(in the rows, 128 means zero)
Known rows, with every way that one mark hangs from another
k_121[k_760[k_165[k_115 k_486] k_375]]: [ 20 137 169 135 150 125 104 119 118 113 158 131 148 142 140  70 137 169
 106 124 132 136 143 146]
k_375[k_121 k_165 k_486]: [145 147 159 149  74 161  89  81 163 114 116 131 120 149  76 126  54 127
 106 161 156 155 111  50]
k_115[k_375[k_121 k_165 k_486]]: [147 146 155 141 106 171  70  91 182 135 128 131 112 150  53 140  34 129
 106 145 139 160 110  46]
k_165[k_115[k_375[k_121]]]: [ 93 128 125 130  82 136  96 109 162 121 152 127 157 108 112 159 129 127
 126 110 158 157 112  95]
k_165[k_486[k_760]]: [146 135 146 140 114 130 175  92 169 143 124 131 144 135 112 153 155 144
 125  73 147 147 112  79]
k_760[k_165]: [128 137 136 159  90 138  99  97 135 124 136 104 139 155 135 129 100 127
 133 110 155 141 156 128]
k_121[k_760]: [122 145 128 151 106 121  93  97 177 111 137 137 142 140 158 150 168 137
  93 143 166 136 135 139]
k_115[k_121[k_760] k_375[k_165]]: [ 94 127 122 148 163 153  57  93 186 139 149 141 101 148  83 160  74 144
  82 101 156 156 140  99]
k_486[k_760]: [164 126 121 146  92 121 176  92 168 136 127 126 150 137 135 174 135 132
 116 102 167 146 120 108]
k_375[k_121 k_165 k_486[k_115]]: [165 149 157 159  37 159 127  86 137 136 118 131 113 141  57 129  99 136
 127 171 127 163 112  42]
k_486[k_115[k_375] k_760]: [179 128 107 149  91 132 189 107 164 174 140 130 130 132  95 188 157 146
 135 103 127 159 120  97]
k_165[k_121]: [ 96 133 145 145  66 132 128  89 167 121 131 131 161 130 118 144 124 118
 117 115 155 199 118 145]
k_165[k_115 k_486]: [ 92 129 146 131  72 130 126  95 133 123 139 122 171 134 132 114 178 141
 133  67 132 149 117 105]
k_115[k_375[k_121]]: [117 150 138 145 104 152  83 107 201 126 143 131 133 110  98 176 122 125
 119 126 168 158 119  80]
k_375[k_121[k_760] k_165]: [101 146 154 174 101 129  74  93 166 106 133 144 137 129  92 141  97 122
  73 185 180 134 119  81]
k_121[k_486[k_115] k_760[k_375]]: [119 172 139 144  80 125 114 114 163 108 144 138 136 118 150 147 196 169
 109 184 140 125 159 161]
k_375[k_121[k_760] k_486]: [123 159 152 138 108 140  96  90 180 102 125 151 116 134 132 143 154 138
  95 180 167 151 119  95]
k_760[k_165[k_115[k_375]]]: [100 115 118 135  99 132  93 107 119 138 159 102 154 150 124 126  90 130
 141  78 130 142 143 139]
k_165[k_121[k_486 k_760]]: [108 148 142 137  83 113  96  89 163 102 134 141 167 126 140 154 153 120
 106 154 159 162 141 174]
k_760[k_115 k_375]: [ 96 132 140 136 101 140 125 104 140 115 142 118 152 113 139 100 133 161
 118 131 166 107 140 164]
k_121[k_486]: [169 153 130 141  56 134  92  87 169 105 129 114 155 133 152 164 149 129
 132 119 161 124 154 136]
k_165[k_121[k_486]]: [131 147 143 138  49 129 108  85 160 106 129 124 170 124 125 158 129 116
 130 121 158 178 138 156]
k_375[k_486]: [159 147 135 130  77 153 119  84 172 123 119 123 122 159 138 133 131 139
 127 113 137 157 128 113]
k_486[k_115[k_121] k_760]: [166 123 110 149  88 136 212  82 159 156 132 134 108 120 109 188 171 152
 141  75 154 180 132  88]
k_115[k_375]: [135 143 121 141 100 150  88 106 191 138 143 121 133 138 119 164 129 135
 119  93 146 152 132 116]
k_165[k_121 k_486[k_115 k_760[k_375]]]: [ 78 139 173 137  94 133 239 104 155 157 134 151 148 111  71 128 148 162
 124 112 120 211  98 109]

Rows
[ 99 145 154 137  77 151 139 103 160 167 143 139 150 117  52 136 165 143
 143  80  98 215 106  99] : k_165[k_121 k_486[k_115[k_375]]]
[156 138 124 133  93 115  94  89 119 100 135 123 167 119 154 132 188 141
 122 161 168  70 161 181] : k_121[k_486 k_760[k_115]]
[166 112 119 124 157 168 144  80 180 166 127 136  80 167  56 168  22 149
 111  70 135 173 119  62] : k_115[k_121 k_375[k_165 k_486[k_760]]]
[123 132 158 140 127 138 106  86  91 110 133 129 125 131 116  84 120 141
 126 190 165  96 146 129] : k_375[k_121[k_760[k_115 k_165]] k_486]
[ 93 128 138 120 105 141  97 106 153 140 150 123 162 134 107 129 154 144
 134  48 121 155 115 100] : k_165[k_115[k_375] k_486]
[168 137 121 148  89 134 182 107 173 160 141 137 125 103  71 204 149 136
 131 126 150 166 107  59] : k_486[k_115[k_375[k_121]] k_760]
[ 93 169 170 146  95 147  85 111 158  89 145 114 138 115 118 132  77 146
 125 177 181 128 167 127] : k_760[k_165 k_375[k_121[k_486]]]
[ 98 137 174 163  44 141 143  90 123 155 127 134 160 137  33 105 118 138
 128 112 110 202 101  80] : k_375[k_165[k_121 k_486[k_115]]]
[ 92 112 129 100  84 143 125  93 145 136 141 132 153 149  99 125  96 126
 132  87 103 214 101 145] : k_165[k_115[k_375[k_486]] k_121]
[133 118 123 143 122 149  94 101  99 143 152  99 145 138 102 109  92 137
 149 102 147  97 157 152] : k_760[k_115[k_375] k_165]
[177 134 132 141  37 110 213  85 132 144 127 132 167 115  98 183 156 123
 146 127 136 179 124 138] : k_165[k_121[k_486[k_115 k_760]]]
[ 80 149 151 137 114 134 127 108 156 157 146 156 144 120  69 136 194 150
 118 114 101 203 105 120] : k_165[k_121[k_760] k_486[k_115[k_375]]]
[138 144 143 138  94 116  90  83 127  90 136 132 160  88 136 139 184 135
 117 186 194  70 152 144] : k_375[k_121[k_486 k_760[k_115]]]
[166 130 125 144  64 170 135  74 139 150 123 128  88 157  68 130  95 156
 135 105 120 182 136  68] : k_375[k_165 k_486[k_115[k_121]]]
[155 101 140 144  71 115 175  73  89 136 124 120 186 123  69 129  51 113
 124 131 160 117 126 148] : k_375[k_165[k_121[k_486[k_760[k_115]]]]]
[ 95 103 118 141  76 140 104  78 133 125 142 120 141 139 103 131  81 134
 116  73 151 164 133 100] : k_375[k_165[k_115[k_121]]]
[ 91  92 133 138  82  99 195  89  90 142 141 119 183 144 117 124  78 111
 135  94 146 188 118 154] : k_486[k_760[k_165[k_115 k_121]]]
[147 152 153 160  54 141  72  88 164 101 127 119 152 120  87 156  76 115
 112 166 180 119 139  71] : k_375[k_121[k_486] k_165]
[118 110 116 132 150 161  97  88 110 149 155 105 116 128  91 127  84 149
 153  65 158 124 169 144] : k_760[k_115[k_121 k_375] k_165]
[129 114 119 131  61 136  85  76 130 112 140 112 152 135 109 146  85 132
 128  81 155 136 154 114] : k_375[k_165[k_115[k_121[k_486]]]]
[126 121 110 117  61 131 104  79 144 105 142 116 150 120 152 161 156 139
 142  69 163 150 160 136] : k_165[k_115[k_121[k_486]]]
[ 25 153 167 136 194 157  95 102 163 116 152 140  94 140 115  99 118 182
 102  98 155 159 163 127] : k_115[k_121[k_760[k_165[k_486] k_375]]]
[124 127 161 141  67 153 119  77 148 132 117 130 137 167  72 111  37 122
 110 137 125 201 104 109] : k_375[k_165[k_121] k_486]
[ 71 155 141 135 162 144  73 100 166  96 153 128 106 136 143 135 108 168
 109 142 176 136 195 169] : k_115[k_121[k_486 k_760[k_165 k_375]]]
[111 108 125 124 149 145 200  89 152 131 142 132 115 102 121 140 116 170
 123  85 182 130 140 142] : k_486[k_760[k_115[k_121] k_375]]
[117 142 147 161  98 157  62 105 185 132 141 127 133 128  56 157  54 123
  99 138 162 152 114  54] : k_115[k_375[k_121 k_165]]
[118 115 128 153 137 133  65 101 125 139 147 127 148 141  86 116  91 140
  93 141 149  87 133 137] : k_121[k_760[k_115[k_375[k_165]]]]
[120 139 107 138 131 145 103  99 174 148 152 146  95 123 107 180 193 162
 121 101 134 174 147 112] : k_486[k_115[k_121[k_760] k_375]]
[180 134 128 147  97 120 150  90 132 128 130 105 151 151 130 163  94 125
 139 118 161 111 162 132] : k_121[k_486[k_760[k_165]]]
[ 69 151 173 167  93 152  93 108 188 106 138 131 134 119  85 125  49 143
  85 172 178 153 122  79] : k_760[k_375[k_121 k_165]]
[181 126 127 167  72 120 200  98 111 159 135 114 134 145 113 150 134 137
 149 113 137 144 140 113] : k_486[k_115 k_760[k_165]]
[155 116 119 152 101 136 199  83 121 162 137 120 102 136 101 164 128 151
 152  78 148 169 156 100] : k_486[k_115[k_121] k_760[k_165]]
